What can hang from each mark
j530: j615
j501: j375
j375: j501
j233: j530 j772
j772: j615
j165: j233 j375 j664
j53: j375
j615: j53 j203 j772
j581: j615 j664
j203: j375

Known rows, with every way that one mark hangs from another
j772[j615[j203[j375]]]: [-1.807,-1.523,-2.683,-0.506,0.418,3.775,2.955,0.375,-2.109,0.407,-0.850,1.673,3.360,4.666,-1.547,3.266,2.392,-0.292,0.195,-2.216,0.119,-1.543,-1.481,0.784,1.002,-3.247]
j233[j530 j772[j615[j53]]]: [-0.397,-0.321,0.906,0.696,0.789,3.743,1.693,-0.653,-1.669,-0.690,0.142,0.668,3.071,4.609,-2.597,1.273,2.622,-1.639,-0.511,-1.191,0.883,-3.205,0.543,1.189,-0.487,-2.579]
j530[j615[j53 j203 j772]]: [-2.124,-1.748,0.129,1.839,0.765,4.204,1.834,0.781,-2.290,3.667,1.600,-0.241,0.360,3.375,-2.008,0.046,1.423,-0.118,2.965,-3.050,0.506,0.442,-0.796,-0.422,-2.261,-2.422]
j615[j203[j375] j772]: [-3.967,-2.526,0.565,0.692,1.808,3.968,2.657,1.136,-1.142,1.499,0.457,1.321,1.562,3.370,-1.683,1.038,2.102,0.919,2.569,-2.737,0.374,-0.193,-1.763,-0.564,0.402,-3.082]
j233[j530 j772[j615[j53 j203[j375]]]]: [-2.437,-1.655,-0.558,1.266,1.155,4.908,3.450,1.555,-1.828,-0.385,0.458,1.274,3.407,4.452,-3.209,2.933,2.502,-0.743,0.323,-2.601,0.452,-3.574,-0.907,1.063,-0.088,-4.190]
j615[j53 j203[j375] j772]: [-3.563,-2.394,0.691,0.992,1.297,4.584,3.525,2.032,-1.686,1.745,0.736,0.402,1.867,3.094,-1.865,0.812,2.955,0.886,3.590,-2.995,0.868,0.166,-0.978,-0.531,-0.610,-3.205]
j530[j615[j772]]: [-1.753,-1.598,1.223,0.779,1.262,3.737,-0.716,-1.112,-1.266,3.212,1.440,0.313,0.748,4.009,-0.764,-0.766,1.452,-0.226,1.497,-2.688,0.993,0.209,-0.424,-0.616,-1.202,-1.383]
j501[j375]: [-0.986,-1.303,-0.163,-1.894,0.710,3.440,1.597,-2.841,-0.597,-0.221,-0.154,2.121,2.599,4.527,-0.818,-0.026,3.841,0.784,0.606,-0.363,1.672,-0.769,-0.096,-0.643,1.353,0.295]
j581[j615[j772] j664]: [-1.038,-2.218,0.512,-0.620,0.642,4.360,-0.516,-1.866,0.088,2.449,-0.984,0.899,1.997,4.353,0.423,1.564,1.693,0.602,-1.555,-1.915,-0.186,-1.898,-0.900,-0.490,-0.458,-1.188]
j165[j233[j530] j664]: [1.812,-0.512,0.043,-0.173,2.536,2.981,2.146,0.217,-0.474,1.167,-0.187,0.341,-0.306,3.782,-2.879,1.969,4.912,-1.763,0.706,0.038,0.862,-1.653,0.302,0.892,-1.941,-3.230]
j530[j615[j53[j375[j501]] j203 j772]]: [-1.216,-1.777,0.579,1.346,4.078,3.191,1.319,1.603,-2.774,2.788,1.503,0.255,-0.500,4.120,-2.798,-1.341,1.078,0.560,3.627,-3.892,2.157,1.301,-0.382,-1.057,-2.382,-2.769]
j165[j375[j501]]: [0.014,-2.090,-0.984,-0.169,4.086,4.573,2.125,-0.233,-2.394,1.266,-0.489,2.643,1.325,3.694,-0.528,-0.609,3.012,0.177,0.205,-1.376,1.763,0.337,1.191,-0.782,0.796,-2.094]
j581[j615[j53 j203 j772] j664]: [-1.647,-2.272,-0.400,0.514,0.207,4.852,2.056,-0.072,-1.026,3.071,-1.108,0.417,1.679,3.841,-0.970,2.295,1.635,0.816,-0.125,-2.602,-0.453,-1.444,-1.172,-0.642,-1.287,-2.214]
j772[j615[j53]]: [0.838,0.225,-1.086,-0.560,-0.519,3.167,2.274,-0.943,-2.600,0.426,-0.777,0.289,3.492,4.272,-1.276,1.462,3.347,-1.313,0.504,-1.029,1.150,-0.356,0.895,0.900,-0.300,-1.736]
j581[j615[j53[j375] j203 j772] j664]: [-1.230,-3.009,0.756,0.252,1.646,3.760,1.737,0.016,-1.540,2.385,-0.412,0.355,1.444,4.558,-1.890,1.268,2.146,1.077,1.137,-2.172,0.648,-0.708,-0.691,-0.248,-1.688,-2.604]
j530[j615[j203]]: [-1.324,-1.989,-1.935,0.726,-0.204,3.569,1.741,-0.517,-1.994,3.081,0.970,0.340,0.408,4.224,-2.150,0.864,0.984,-0.794,0.680,-2.073,-0.153,-1.031,-1.026,-0.347,-0.369,-1.768]
j165[j233[j530 j772[j615]] j375 j664]: [1.984,-0.829,-0.458,1.342,4.779,6.184,1.696,0.492,-2.027,0.092,-0.854,2.414,1.300,4.725,-2.081,3.191,4.222,-1.693,-0.383,0.226,2.116,-2.384,0.184,2.247,-1.858,-4.637]
j581[j615[j53 j772] j664]: [-0.744,-1.898,0.746,-0.416,0.276,4.760,0.451,-1.019,-0.586,2.679,-0.803,0.019,2.362,4.170,0.165,1.213,2.753,0.590,-0.639,-1.975,0.227,-1.444,-0.365,-0.458,-1.655,-1.393]
j772[j615[j53 j203]]: [-0.158,-0.291,-2.099,0.274,-0.501,3.226,3.791,-0.161,-3.270,0.865,-1.136,0.375,2.452,3.949,-2.337,2.378,2.107,-1.014,0.611,-1.432,0.269,-0.453,-0.280,0.785,-0.090,-2.535]
j165[j664]: [0.100,-1.184,0.143,-1.387,0.360,2.754,2.395,-0.835,-1.580,1.834,-0.756,-0.092,0.624,3.898,-1.857,1.171,3.982,-0.726,1.352,-0.099,0.805,0.442,-0.423,0.095,-1.383,-1.169]
j581[j664]: [-0.599,-1.829,-1.356,-1.187,-0.246,2.990,2.475,-1.952,-1.106,1.081,-0.808,-0.295,1.306,4.688,-1.011,0.940,2.606,-0.050,-1.201,-0.853,0.345,-1.770,0.175,-0.308,0.356,-1.489]
j233[j530 j772[j615[j203[j375[j501]]]]]: [-2.430,-1.599,-1.403,0.743,3.997,4.648,2.145,1.136,-1.185,-0.381,-0.296,2.460,2.530,4.698,-2.793,2.847,0.801,-0.231,-1.276,-3.545,0.339,-4.168,-1.621,0.319,0.653,-4.169]
j615[j53[j375[j501]] j203 j772]: [-1.417,-1.515,1.448,0.860,4.631,2.388,2.958,1.530,-2.601,1.074,0.261,0.544,-0.049,3.387,-2.536,-1.335,1.699,0.900,3.768,-2.567,2.150,1.270,0.016,-0.914,-1.126,-2.710]

Rows
[3.194,-1.031,0.561,0.314,3.047,3.355,1.023,1.285,-1.409,2.273,1.916,-0.449,-0.295,4.460,-4.255,0.514,5.948,-2.121,3.108,-0.981,2.965,-0.814,1.426,1.148,-4.608,-3.740] -> j165[j233[j530[j615[j53[j375]]]] j664]
[-3.684,-3.361,0.943,1.605,1.836,4.601,0.367,1.322,-0.124,2.813,2.892,1.286,1.028,4.468,-3.095,1.000,1.814,0.446,1.856,-4.146,-0.495,-1.646,-1.269,-0.228,-1.262,-4.206] -> j233[j530[j615[j203[j375] j772]]]
[-1.023,-2.714,-3.159,-1.040,1.509,5.709,3.100,1.710,-1.179,2.888,-1.496,1.466,2.761,3.886,-0.722,3.129,2.815,0.941,-1.513,-3.985,0.227,-2.670,-1.206,-1.184,-0.830,-2.639] -> j581[j615[j53 j203[j375[j501]]] j664]
[2.146,-1.921,-0.161,0.613,4.146,5.179,2.324,0.648,-1.324,1.264,0.100,1.837,0.071,4.058,-2.508,1.520,5.720,-1.447,1.127,0.494,1.558,-0.807,1.192,1.232,-2.148,-4.412] -> j165[j233[j530] j375 j664]
[-3.770,-2.218,-0.277,0.518,3.876,4.204,2.443,1.773,-1.180,1.597,0.078,1.875,0.947,3.186,-1.369,0.834,1.110,1.442,2.020,-3.928,0.571,-0.071,-1.866,-1.179,0.051,-2.960] -> j615[j203[j375[j501]] j772]
[-0.784,-0.551,-3.049,-0.227,2.087,4.487,3.667,1.955,-2.660,0.844,-1.082,1.406,3.188,4.020,-1.722,2.610,2.685,0.048,0.903,-3.495,1.001,-0.833,-0.853,0.090,-0.403,-3.545] -> j772[j615[j53 j203[j375[j501]]]]
[-1.944,-2.619,-1.913,0.863,-0.212,5.181,2.764,1.868,-2.249,3.274,1.672,0.332,2.095,3.899,-2.405,1.287,3.341,-0.495,2.273,-3.371,0.880,-0.755,-0.659,-0.345,-1.438,-2.825] -> j530[j615[j53 j203[j375]]]
[0.516,-1.850,0.464,-0.161,0.731,2.849,0.626,-0.059,-2.540,2.073,1.850,-0.467,1.521,4.781,-2.394,-1.548,3.940,-1.204,2.702,-1.728,2.802,0.234,1.365,-0.183,-1.631,-1.570] -> j530[j615[j53[j375]]]
[-1.542,-2.675,1.261,2.049,2.042,3.586,1.974,0.815,-2.199,1.331,2.655,0.235,0.421,4.763,-4.739,-0.474,1.704,-1.035,2.136,-2.153,1.616,-2.676,-0.052,0.067,-1.473,-3.175] -> j233[j530[j615[j53[j375] j203]] j772]
[-1.383,-1.170,-2.465,0.065,-0.117,4.190,3.743,1.328,-2.655,0.780,-0.486,0.847,3.696,4.092,-1.994,3.025,3.274,-0.538,1.241,-2.617,0.588,-0.968,-0.757,0.596,-0.011,-3.475] -> j772[j615[j53 j203[j375]]]
[0.395,-0.837,-1.018,-0.027,0.696,2.034,3.206,0.040,-3.444,0.016,-0.470,0.475,2.225,4.774,-3.109,1.353,2.473,-0.778,2.233,-1.028,1.403,0.001,0.358,1.076,-0.266,-3.003] -> j772[j615[j53[j375] j203]]
[1.055,-1.246,-0.114,-0.405,2.985,2.880,0.567,0.617,-2.622,2.197,1.202,0.302,0.975,4.401,-2.257,-1.807,3.155,-0.624,2.228,-2.667,3.170,0.309,1.315,-0.858,-2.032,-1.548] -> j530[j615[j53[j375[j501]]]]
[-0.633,-0.202,-3.279,2.112,2.557,5.911,3.988,2.301,-2.555,0.306,-1.166,1.364,2.674,3.232,-1.533,3.780,2.868,-1.375,0.578,-1.906,2.656,-2.946,-1.984,0.983,-0.083,-3.757] -> j165[j233[j772[j615[j53 j203[j375]]]]]
[-3.222,-1.699,0.046,0.929,3.449,4.630,3.360,2.713,-1.650,1.892,0.266,1.084,1.303,2.926,-1.809,0.395,2.330,1.230,3.021,-3.975,1.378,0.244,-0.998,-1.219,-0.954,-3.268] -> j615[j53 j203[j375[j501]] j772]
[1.063,-2.106,1.077,1.839,4.884,6.316,-0.475,1.050,-1.170,3.491,1.704,1.683,-0.565,4.303,-2.010,0.879,4.281,-0.717,1.903,-1.655,1.530,0.045,0.632,1.060,-4.061,-5.058] -> j165[j233[j530[j615[j772]]] j375 j664]
[0.239,-2.062,1.094,-0.901,3.805,3.850,-0.133,0.039,-0.863,1.902,-0.722,0.643,1.798,4.642,-0.568,-0.196,2.556,1.155,0.260,-3.007,1.946,-0.668,0.336,-1.016,-2.173,-1.903] -> j581[j615[j53[j375[j501]] j772] j664]
[-1.514,-2.202,1.294,1.524,1.774,3.124,1.423,1.002,-2.765,2.780,2.145,-0.320,0.066,4.317,-2.857,-1.030,1.625,-0.001,4.187,-2.726,1.617,1.021,-0.056,-0.344,-2.325,-2.771] -> j530[j615[j53[j375] j203 j772]]
[-1.841,-1.868,-1.944,-0.129,2.381,4.284,4.463,2.622,-2.180,1.548,-0.215,1.177,1.744,3.162,-2.183,1.110,3.113,0.427,1.906,-3.334,1.437,-0.478,-0.531,-1.205,-0.249,-2.868] -> j615[j53 j203[j375[j501]]]
[0.946,-0.680,-2.766,1.943,4.281,6.683,3.658,1.232,-3.521,1.360,-2.124,2.198,0.566,4.024,-1.463,4.200,2.508,-1.217,0.326,0.017,2.020,-1.230,-1.776,1.623,-1.374,-4.133] -> j165[j233[j772[j615[j203]]] j375 j664]
[0.613,-0.517,1.225,0.232,4.421,2.754,1.388,0.277,-2.011,-1.406,0.010,1.100,2.410,5.057,-3.090,-0.148,2.471,-0.923,0.268,-1.926,2.559,-2.425,1.048,0.749,-0.848,-3.075] -> j233[j530 j772[j615[j53[j375[j501]]]]]
[-2.784,-3.342,-0.595,0.231,0.415,6.096,1.993,1.313,-0.690,3.031,-0.553,0.848,2.939,3.880,-0.498,2.813,2.871,1.130,0.322,-3.532,-0.130,-1.944,-1.645,-0.625,-1.385,-3.088] -> j581[j615[j53 j203[j375] j772] j664]
[-1.119,-0.835,-0.237,1.479,0.833,3.748,3.538,0.110,-2.076,-0.460,-0.028,0.852,2.201,4.343,-3.461,2.222,1.441,-1.094,-0.157,-1.573,-0.051,-3.242,-0.465,1.342,-0.267,-3.449] -> j233[j530 j772[j615[j53 j203]]]
[-2.247,-2.218,-1.316,0.306,0.054,4.097,4.513,1.812,-2.048,1.401,0.427,0.595,2.534,3.335,-2.367,1.372,3.812,-0.148,2.459,-2.150,1.063,-0.743,-0.495,-0.323,0.079,-2.705] -> j615[j53 j203[j375]]
[1.231,-0.353,-0.021,-0.951,0.948,1.896,1.839,-0.633,-2.779,-0.509,-0.313,0.248,3.308,5.159,-2.094,0.174,3.926,-1.224,1.853,-0.623,2.330,0.097,1.397,1.155,-0.441,-1.953] -> j772[j615[j53[j375]]]
[-2.361,-1.484,0.870,1.437,0.975,3.407,3.500,0.759,-2.181,1.806,0.230,0.145,0.669,2.802,-2.102,0.267,1.852,0.267,2.943,-1.885,0.298,0.654,-0.566,-0.439,-0.716,-2.321] -> j615[j53 j203 j772]
[-1.279,-2.132,1.697,0.717,1.922,3.322,1.156,0.570,-1.683,2.075,0.210,1.250,1.757,3.485,-1.674,0.110,2.297,0.182,2.651,-1.889,1.003,0.312,-0.547,-0.221,-0.860,-1.871] -> j581[j615[j53[j375] j203 j772]]
[-1.629,-1.202,-0.484,1.237,1.402,3.242,2.491,-0.724,-1.449,-0.488,-0.284,1.518,1.812,4.712,-3.187,2.666,0.280,-1.022,-1.269,-1.475,-0.667,-3.859,-1.360,1.190,0.915,-3.190] -> j233[j530 j772[j615[j203]]]
[-0.686,-1.298,0.831,1.166,2.224,2.594,3.030,0.366,-2.352,-1.043,0.528,0.668,2.101,5.062,-4.466,1.209,1.825,-0.961,1.257,-1.274,1.273,-2.890,0.156,1.346,-0.310,-3.932] -> j233[j530 j772[j615[j53[j375] j203]]]
[-0.551,-1.841,2.881,0.746,4.672,2.863,-0.897,0.810,-1.170,1.769,2.769,0.347,0.422,4.710,-3.235,-2.285,2.789,-0.021,2.909,-3.772,2.180,-0.055,1.626,-0.399,-3.111,-3.254] -> j233[j530[j615[j53[j375[j501]] j772]]]
[-0.535,-2.263,2.375,1.445,2.187,3.444,0.395,0.087,-1.602,0.968,2.943,0.035,1.306,4.819,-3.795,-1.584,3.124,-1.430,1.730,-1.732,2.476,-2.405,1.027,0.255,-1.797,-2.447] -> j233[j530[j615[j53[j375]]] j772]
[-2.987,-2.122,-0.557,1.195,1.553,4.587,2.498,0.452,-0.989,-0.473,0.282,1.903,3.095,4.599,-3.019,3.129,1.498,-0.457,-0.710,-2.451,-0.106,-4.093,-1.648,1.037,0.808,-4.079] -> j233[j530 j772[j615[j203[j375]]]]
[1.114,-0.454,1.453,1.557,3.028,4.670,0.451,1.301,-0.826,3.559,1.770,-0.585,-0.670,3.704,-2.941,1.010,4.643,-1.360,2.727,-2.111,1.605,-0.309,0.388,0.824,-5.094,-3.977] -> j165[j233[j530[j615[j53 j772]]] j664]
[-0.468,-1.951,0.138,0.161,0.842,1.946,4.177,0.531,-2.958,0.583,0.527,0.003,0.921,3.933,-3.348,-0.420,3.119,-0.561,3.224,-0.795,1.604,0.191,0.551,-0.053,-0.049,-2.062] -> j615[j53[j375] j203]
[2.174,1.149,-1.559,0.925,5.590,3.764,1.971,1.010,-2.945,-0.723,-1.501,1.333,1.744,3.936,-1.328,0.825,2.652,-1.624,0.627,-1.297,4.632,-1.839,0.142,0.666,-0.594,-2.608] -> j165[j233[j772[j615[j53[j375[j501]]]]]]
